Known rows, with every way that one mark hangs from another
Z_638{Z_949{Z_244{Z_237{Z_695}} Z_671{Z_381 Z_814}}}: |  .27 |  .43 | -.52 |  .01 |  .12 |  .15 |  .01 | -.30 |  .04 |  .18 |  .14 | -.04 | -.21 | -.16 |  .38 | -.39 | -.26 | -.20 |  .18 | -.14 |  .09 | -.23 |
Z_949{Z_244{Z_237} Z_671{Z_381 Z_498 Z_814} Z_695}: |  .25 |  .43 | -.35 | -.07 |  .31 |  .07 |  .36 | -.18 |  .07 | -.31 |  .28 | -.56 | -.06 |  .19 |  .21 |  .03 | -.29 |  .19 |  .08 | -.31 | -.01 | -.15 |
Z_638{Z_949{Z_671{Z_381 Z_814{Z_244}} Z_695}}: |  .20 |  .00 | -.22 | -.10 |  .43 | -.04 | -.10 | -.50 | -.15 |  .11 |  .38 | -.11 | -.10 |  .24 |  .16 | -.36 | -.56 |  .13 | -.03 | -.29 | -.03 | -.14 |
Z_949{Z_244{Z_237{Z_695}} Z_671{Z_381{Z_638} Z_814}}: |  .11 |  .06 | -.24 | -.19 |  .06 |  .23 |  .00 |  .19 |  .13 | -.07 | -.34 | -.21 | -.07 |  .05 |  .34 |  .02 |  .04 | -.11 |  .29 |  .03 |  .25 | -.19 |
Z_638{Z_949}: | -.07 | -.15 | -.11 |  .06 | -.06 |  .05 | -.47 | -.01 |  .27 |  .40 |  .18 |  .36 | -.21 | -.69 | -.11 | -.28 |  .01 | -.18 | -.25 |  .09 | -.05 |  .16 |
Z_695{Z_949{Z_244{Z_237} Z_671{Z_381}}}: |  .16 |  .38 | -.44 |  .02 |  .11 | -.12 |  .09 |  .20 | -.14 |  .15 | -.02 | -.05 | -.16 |  .09 |  .34 | -.31 |  .02 |  .22 |  .10 |  .30 | -.09 |  .13 |
Z_239{Z_814{Z_244{Z_237{Z_695{Z_949{Z_671{Z_381}}}}}}}: |  .39 | -.01 | -.11 |  .12 | -.26 | -.15 | -.35 | -.04 | -.31 |  .46 | -.04 |  .27 |  .28 |  .66 | -.11 | -.37 |  .17 |  .29 |  .13 | -.01 | -.15 |  .05 |
Z_949{Z_244{Z_237} Z_671}: |  .03 |  .28 | -.05 | -.09 | -.04 |  .09 |  .03 |  .10 | -.12 |  .18 | -.34 | -.11 | -.16 | -.19 |  .00 | -.22 | -.09 | -.19 |  .09 |  .27 |  .13 |  .23 |
Z_671{Z_498 Z_814 Z_949{Z_244}}: | -.05 | -.11 |  .38 |  .03 |  .16 |  .32 |  .51 | -.10 |  .21 | -.12 |  .19 | -.16 | -.13 | -.73 |  .22 |  .26 | -.22 |  .19 | -.20 | -.06 |  .11 | -.11 |
Z_695{Z_949{Z_244{Z_237}}}: |  .18 | -.11 | -.16 | -.03 | -.05 |  .01 |  .02 |  .09 |  .04 |  .33 | -.18 |  .13 |  .10 | -.16 |  .00 | -.07 |  .17 |  .08 | -.05 |  .43 | -.05 |  .34 |
Z_638{Z_949{Z_695}}: | -.01 | -.09 | -.20 |  .12 |  .09 | -.12 | -.49 | -.10 |  .21 |  .23 |  .20 |  .32 | -.01 | -.29 | -.45 | -.19 | -.11 | -.07 | -.31 |  .01 | -.12 |  .15 |
Z_244{Z_237{Z_695{Z_949{Z_671}}}}: |  .16 |  .07 | -.12 |  .28 | -.34 |  .05 | -.45 |  .26 | -.08 |  .30 | -.23 |  .25 |  .10 |  .22 | -.07 | -.15 |  .51 | -.09 |  .33 |  .09 |  .11 |  .27 |
Z_638{Z_949{Z_244 Z_671 Z_695}}: | -.11 |  .52 | -.16 |  .09 |  .29 | -.23 | -.01 | -.06 | -.04 | -.01 |  .16 | -.03 | -.18 | -.10 | -.39 | -.25 | -.48 | -.19 | -.30 |  .11 |  .14 |  .13 |
Z_695{Z_949{Z_244}}: | -.03 | -.20 |  .08 |  .01 |  .04 | -.06 |  .06 |  .27 |  .12 |  .26 | -.07 |  .18 | -.06 | -.38 | -.05 | -.05 |  .04 |  .13 | -.28 |  .39 |  .10 |  .34 |
Z_239{Z_814{Z_244{Z_949{Z_695}}}}: | -.10 | -.43 |  .48 | -.14 | -.20 | -.12 | -.13 | -.16 | -.15 |  .27 | -.31 |  .34 |  .51 |  .24 | -.72 | -.09 | -.18 |  .08 | -.03 |  .15 | -.12 |  .10 |
Z_381{Z_638{Z_949} Z_671{Z_498 Z_814{Z_244}}}: | -.29 | -.55 |  .23 | -.42 |  .06 |  .11 |  .22 | -.10 |  .18 | -.31 |  .09 | -.12 | -.22 | -.28 |  .16 |  .31 | -.05 | -.37 | -.38 | -.16 | -.14 | -.12 |
Z_594{Z_814{Z_244{Z_237 Z_949{Z_671 Z_695}}}}: | -.25 | -.15 |  .45 |  .05 | -.35 | -.17 | -.10 | -.20 | -.58 | -.14 | -.49 |  .26 |  .24 |  .59 | -.45 |  .09 | -.15 | -.16 |  .34 |  .06 |  .04 |  .06 |
Z_244{Z_237 Z_949{Z_671{Z_498 Z_814} Z_695}}: |  .07 |  .18 | -.05 | -.02 | -.08 |  .20 |  .19 | -.13 | -.02 | -.30 |  .02 | -.24 |  .19 |  .23 |  .05 |  .16 |  .01 | -.15 |  .61 | -.28 |  .02 | -.15 |
Z_695{Z_949{Z_671{Z_381}}}: |  .00 |  .10 | -.22 |  .17 |  .03 | -.07 | -.30 |  .40 | -.01 |  .21 |  .16 |  .12 | -.24 | -.04 |  .34 | -.31 |  .14 |  .31 |  .02 |  .12 | -.01 |  .13 |
Z_814{Z_244}: | -.07 | -.59 |  .41 | -.16 | -.03 |  .08 | -.28 | -.06 |  .02 |  .48 | -.34 |  .14 |  .00 | -.27 | -.09 | -.15 |  .01 | -.01 | -.28 |  .16 |  .02 |  .31 |
Z_594{Z_814{Z_244}}: | -.22 | -.76 |  .73 |  .09 | -.33 | -.04 | -.33 | -.04 | -.12 |  .24 | -.23 |  .39 | -.13 | -.24 | -.24 |  .11 | -.07 |  .02 | -.35 |  .04 |  .17 |  .25 |
Z_594{Z_814{Z_244{Z_237 Z_949{Z_671{Z_498} Z_695}}}}: | -.27 |  .00 |  .56 |  .15 | -.33 | -.21 |  .16 | -.24 | -.49 | -.37 | -.16 |  .08 |  .18 |  .55 | -.44 |  .30 | -.11 | -.18 |  .18 | -.17 |  .00 | -.06 |
Z_949{Z_244{Z_237{Z_695}} Z_671}: |  .01 |  .28 |  .01 |  .04 | -.17 |  .10 | -.13 |  .15 | -.02 |  .24 | -.50 |  .00 | -.04 | -.05 | -.15 | -.20 |  .08 | -.32 |  .12 |  .11 |  .22 |  .19 |
Z_695{Z_949{Z_244 Z_671{Z_381 Z_498 Z_814}}}: |  .18 |  .25 | -.13 |  .07 |  .29 |  .01 |  .45 |  .15 |  .13 | -.21 |  .59 | -.36 | -.31 | -.18 |  .60 |  .01 | -.20 |  .36 | -.08 | -.17 |  .16 | -.08 |

Rows
|  .17 |  .29 | -.18 |  .02 | -.03 | -.05 |  .06 |  .16 | -.17 |  .17 | -.13 | -.03 | -.05 |  .05 |  .10 | -.13 |  .03 |  .01 |  .12 |  .39 |  .07 |  .33 | => Z_695{Z_949{Z_244{Z_237} Z_671}}
| -.33 |  .22 | -.32 | -.29 |  .05 | -.20 |  .26 |  .08 |  .20 | -.51 | -.06 | -.19 | -.06 | -.01 | -.43 |  .33 |  .06 | -.41 | -.50 |  .14 | -.40 | -.05 | => Z_381{Z_638{Z_949{Z_244{Z_237} Z_695}} Z_671{Z_498}}
| -.19 |  .21 | -.19 |  .05 |  .12 | -.18 | -.42 |  .24 |  .08 | -.17 |  .13 |  .12 | -.09 |  .02 | -.41 | -.01 | -.13 | -.21 | -.13 |  .14 |  .09 |  .04 | => Z_381{Z_638{Z_949{Z_671 Z_695}}}
|  .43 | -.58 |  .18 |  .11 | -.13 |  .19 | -.01 | -.32 |  .08 |  .25 |  .04 |  .00 |  .32 |  .21 |  .15 |  .20 |  .39 |  .04 |  .12 | -.24 |  .08 |  .10 | => Z_671{Z_498 Z_814{Z_244{Z_237{Z_695{Z_949}}}}}
| -.15 | -.08 |  .12 | -.06 | -.02 |  .15 | -.03 |  .05 | -.03 | -.13 | -.18 | -.04 |  .09 |  .05 |  .03 | -.02 | -.20 | -.11 |  .51 | -.14 |  .25 | -.04 | => Z_244{Z_949{Z_671{Z_814} Z_695}}
| -.04 |  .25 | -.42 |  .07 |  .03 | -.10 |  .00 |  .02 |  .37 | -.06 |  .16 |  .08 | -.05 | -.37 | -.08 |  .09 |  .23 | -.24 | -.37 |  .10 | -.16 | -.22 | => Z_671{Z_381{Z_638{Z_949{Z_244{Z_237{Z_695}}}}} Z_498}
| -.21 |  .20 | -.26 | -.06 |  .26 | -.15 |  .17 |  .16 |  .40 | -.16 |  .41 |  .00 | -.29 | -.68 |  .06 |  .10 | -.12 | -.04 | -.62 |  .18 | -.12 | -.19 | => Z_671{Z_381{Z_638{Z_949{Z_244}}} Z_498}
|  .16 |  .02 |  .05 |  .00 |  .22 |  .24 |  .45 | -.37 |  .09 | -.27 |  .10 | -.30 |  .20 | -.11 | -.12 |  .32 | -.13 |  .23 |  .02 | -.11 | -.13 | -.12 | => Z_671{Z_498 Z_814 Z_949{Z_244{Z_237} Z_695}}
| -.24 |  .29 | -.05 |  .12 |  .01 | -.09 | -.18 |  .29 |  .22 | -.24 |  .40 |  .05 | -.34 | -.44 | -.07 |  .14 |  .05 | -.30 | -.21 |  .02 |  .09 | -.01 | => Z_381{Z_638{Z_949{Z_671{Z_498}}}}
|  .04 |  .14 | -.15 | -.04 |  .32 |  .00 |  .46 |  .35 |  .20 | -.46 |  .45 | -.33 | -.28 | -.09 |  .57 |  .28 | -.07 |  .25 | -.08 |  .00 |  .22 | -.18 | => Z_695{Z_949{Z_244 Z_671{Z_381{Z_638} Z_498 Z_814}}}
| -.24 |  .57 | -.10 |  .07 |  .32 | -.31 |  .22 |  .15 |  .14 | -.50 |  .36 | -.19 | -.16 | -.06 | -.45 |  .21 | -.30 | -.27 | -.45 |  .07 |  .12 | -.01 | => Z_381{Z_638{Z_949{Z_244 Z_671{Z_498} Z_695}}}
|  .11 | -.25 |  .07 | -.11 |  .26 |  .01 |  .19 |  .14 |  .00 | -.29 |  .35 | -.26 | -.12 |  .25 |  .58 |  .24 |  .03 |  .30 |  .00 | -.12 |  .13 | -.15 | => Z_695{Z_949{Z_671{Z_381{Z_638} Z_498 Z_814{Z_244}}}}
| -.05 |  .14 | -.14 |  .01 |  .24 | -.18 | -.09 | -.12 |  .20 |  .15 |  .16 |  .14 | -.04 | -.32 | -.49 | -.17 | -.34 | -.11 | -.50 |  .18 | -.01 |  .13 | => Z_638{Z_949{Z_244 Z_695}}
| -.26 |  .36 | -.27 | -.08 | -.06 | -.09 |  .02 |  .26 | -.01 | -.50 | -.16 | -.16 |  .16 |  .36 | -.06 |  .20 |  .23 | -.02 |  .34 |  .06 | -.23 | -.27 | => Z_244{Z_237 Z_949{Z_671{Z_381{Z_638} Z_498} Z_695}}
| -.33 |  .05 |  .34 | -.20 | -.14 | -.17 |  .20 |  .24 | -.14 | -.20 |  .03 |  .06 |  .10 |  .14 | -.05 |  .08 | -.09 |  .06 |  .00 |  .09 | -.10 | -.27 | => Z_239{Z_814{Z_244{Z_949{Z_671{Z_381{Z_638} Z_498}}}}}
|  .05 | -.40 |  .16 | -.17 | -.19 |  .27 |  .13 | -.39 |  .06 |  .18 | -.28 | -.01 |  .30 |  .05 |  .31 |  .00 |  .23 | -.04 |  .34 | -.28 | -.15 | -.30 | => Z_671{Z_381 Z_498 Z_814{Z_244{Z_237{Z_695} Z_949}}}
| -.12 |  .29 | -.34 | -.07 | -.06 | -.04 | -.20 |  .10 | -.20 | -.01 | -.33 |  .04 |  .15 |  .35 | -.03 | -.25 |  .05 |  .03 |  .49 |  .08 | -.25 | -.12 | => Z_244{Z_237 Z_949{Z_671{Z_381} Z_695}}
|  .11 | -.34 | -.02 | -.27 |  .09 |  .10 |  .24 | -.53 | -.08 | -.05 | -.08 | -.19 |  .38 |  .32 |  .14 |  .08 | -.04 |  .17 |  .26 | -.25 | -.29 | -.27 | => Z_671{Z_381 Z_498 Z_814{Z_244{Z_237 Z_949{Z_695}}}}
|  .03 | -.44 |  .51 |  .02 |  .25 |  .17 |  .23 | -.42 | -.02 | -.10 |  .13 | -.19 |  .22 |  .04 | -.13 |  .30 | -.24 |  .34 | -.18 | -.27 | -.07 | -.08 | => Z_671{Z_498 Z_814{Z_244} Z_949{Z_695}}
| -.10 |  .28 |  .02 | -.14 |  .02 | -.20 |  .18 | -.22 | -.34 | -.14 | -.20 | -.21 |  .21 |  .54 | -.06 | -.06 | -.03 |  .04 |  .22 | -.10 | -.29 | -.17 | => Z_814{Z_244{Z_237 Z_949{Z_671{Z_381 Z_498} Z_695}}}
|  .25 | -.53 | -.29 | -.22 |  .04 |  .17 | -.35 | -.40 |  .12 |  .29 | -.11 |  .17 |  .13 |  .00 |  .23 | -.07 |  .12 | -.17 |  .05 | -.05 | -.11 | -.24 | => Z_671{Z_381{Z_638{Z_949}} Z_814{Z_244{Z_237{Z_695}}}}
|  .28 | -.51 |  .16 |  .06 | -.24 |  .02 | -.39 | -.11 | -.11 |  .55 | -.45 |  .32 |  .37 |  .27 | -.17 | -.11 |  .44 | -.01 |  .03 |  .14 | -.03 |  .30 | => Z_814{Z_244{Z_237{Z_695{Z_949}}}}
| -.02 |  .19 | -.12 |  .02 | -.23 |  .30 |  .06 |  .01 |  .08 | -.08 | -.07 | -.07 |  .02 | -.03 |  .44 | -.01 |  .27 | -.14 |  .65 | -.40 |  .03 | -.36 | => Z_244{Z_237{Z_695} Z_949{Z_671{Z_381 Z_498 Z_814}}}
| -.09 |  .27 |  .15 |  .18 |  .05 | -.05 | -.15 |  .23 |  .10 | -.18 |  .19 | -.18 | -.10 |  .05 | -.32 |  .07 |  .00 |  .02 | -.15 | -.25 |  .11 |  .16 | => Z_949{Z_671{Z_498} Z_695}
| -.45 |  .00 |  .32 | -.25 |  .03 | -.12 |  .19 |  .26 | -.11 | -.29 | -.24 | -.06 | -.07 |  .04 |  .21 |  .12 |  .03 | -.10 |  .01 |  .11 | -.02 | -.24 | => Z_814{Z_244{Z_949{Z_671{Z_381{Z_638} Z_498}}}}
|  .08 | -.32 |  .42 |  .37 | -.48 | -.13 | -.34 |  .01 | -.44 |  .17 | -.25 |  .42 |  .10 |  .54 | -.22 |  .08 |  .28 | -.03 |  .10 | -.04 |  .22 |  .22 | => Z_594{Z_814{Z_244{Z_237{Z_695{Z_949{Z_671}}}}}}
| -.03 |  .20 |  .04 |  .07 |  .06 | -.09 |  .10 |  .35 | -.08 |  .10 | -.03 |  .02 | -.19 | -.16 |  .08 | -.15 | -.09 |  .05 | -.13 |  .33 |  .26 |  .33 | => Z_695{Z_949{Z_244 Z_671}}
|  .13 | -.69 |  .45 |  .31 | -.53 | -.09 | -.43 | -.09 | -.24 |  .34 | -.31 |  .58 |  .23 |  .27 | -.32 |  .16 |  .38 |  .07 | -.07 |  .06 |  .06 |  .25 | => Z_594{Z_814{Z_244{Z_237{Z_695{Z_949}}}}}
| -.21 | -.02 |  .14 |  .14 |  .02 |  .15 | -.05 |  .17 |  .18 |  .07 |  .23 |  .11 | -.19 | -.60 |  .18 |  .02 |  .17 |  .40 | -.29 | -.08 | -.31 | -.19 | => Z_671{Z_381 Z_498 Z_949}
|  .34 |  .34 | -.39 |  .03 |  .20 |  .10 |  .44 | -.02 |  .03 | -.14 |  .44 | -.38 | -.19 |  .02 |  .67 | -.01 | -.07 |  .30 |  .16 | -.10 |  .02 | -.08 | => Z_695{Z_949{Z_244{Z_237} Z_671{Z_381 Z_498 Z_814}}}
|  .37 |  .03 | -.08 |  .31 | -.22 |  .24 | -.09 |  .08 |  .11 | -.02 |  .23 | -.06 |  .06 |  .15 |  .25 |  .13 |  .41 | -.03 |  .41 | -.33 |  .19 |  .05 | => Z_244{Z_237{Z_695{Z_949{Z_671{Z_498 Z_814}}}}}
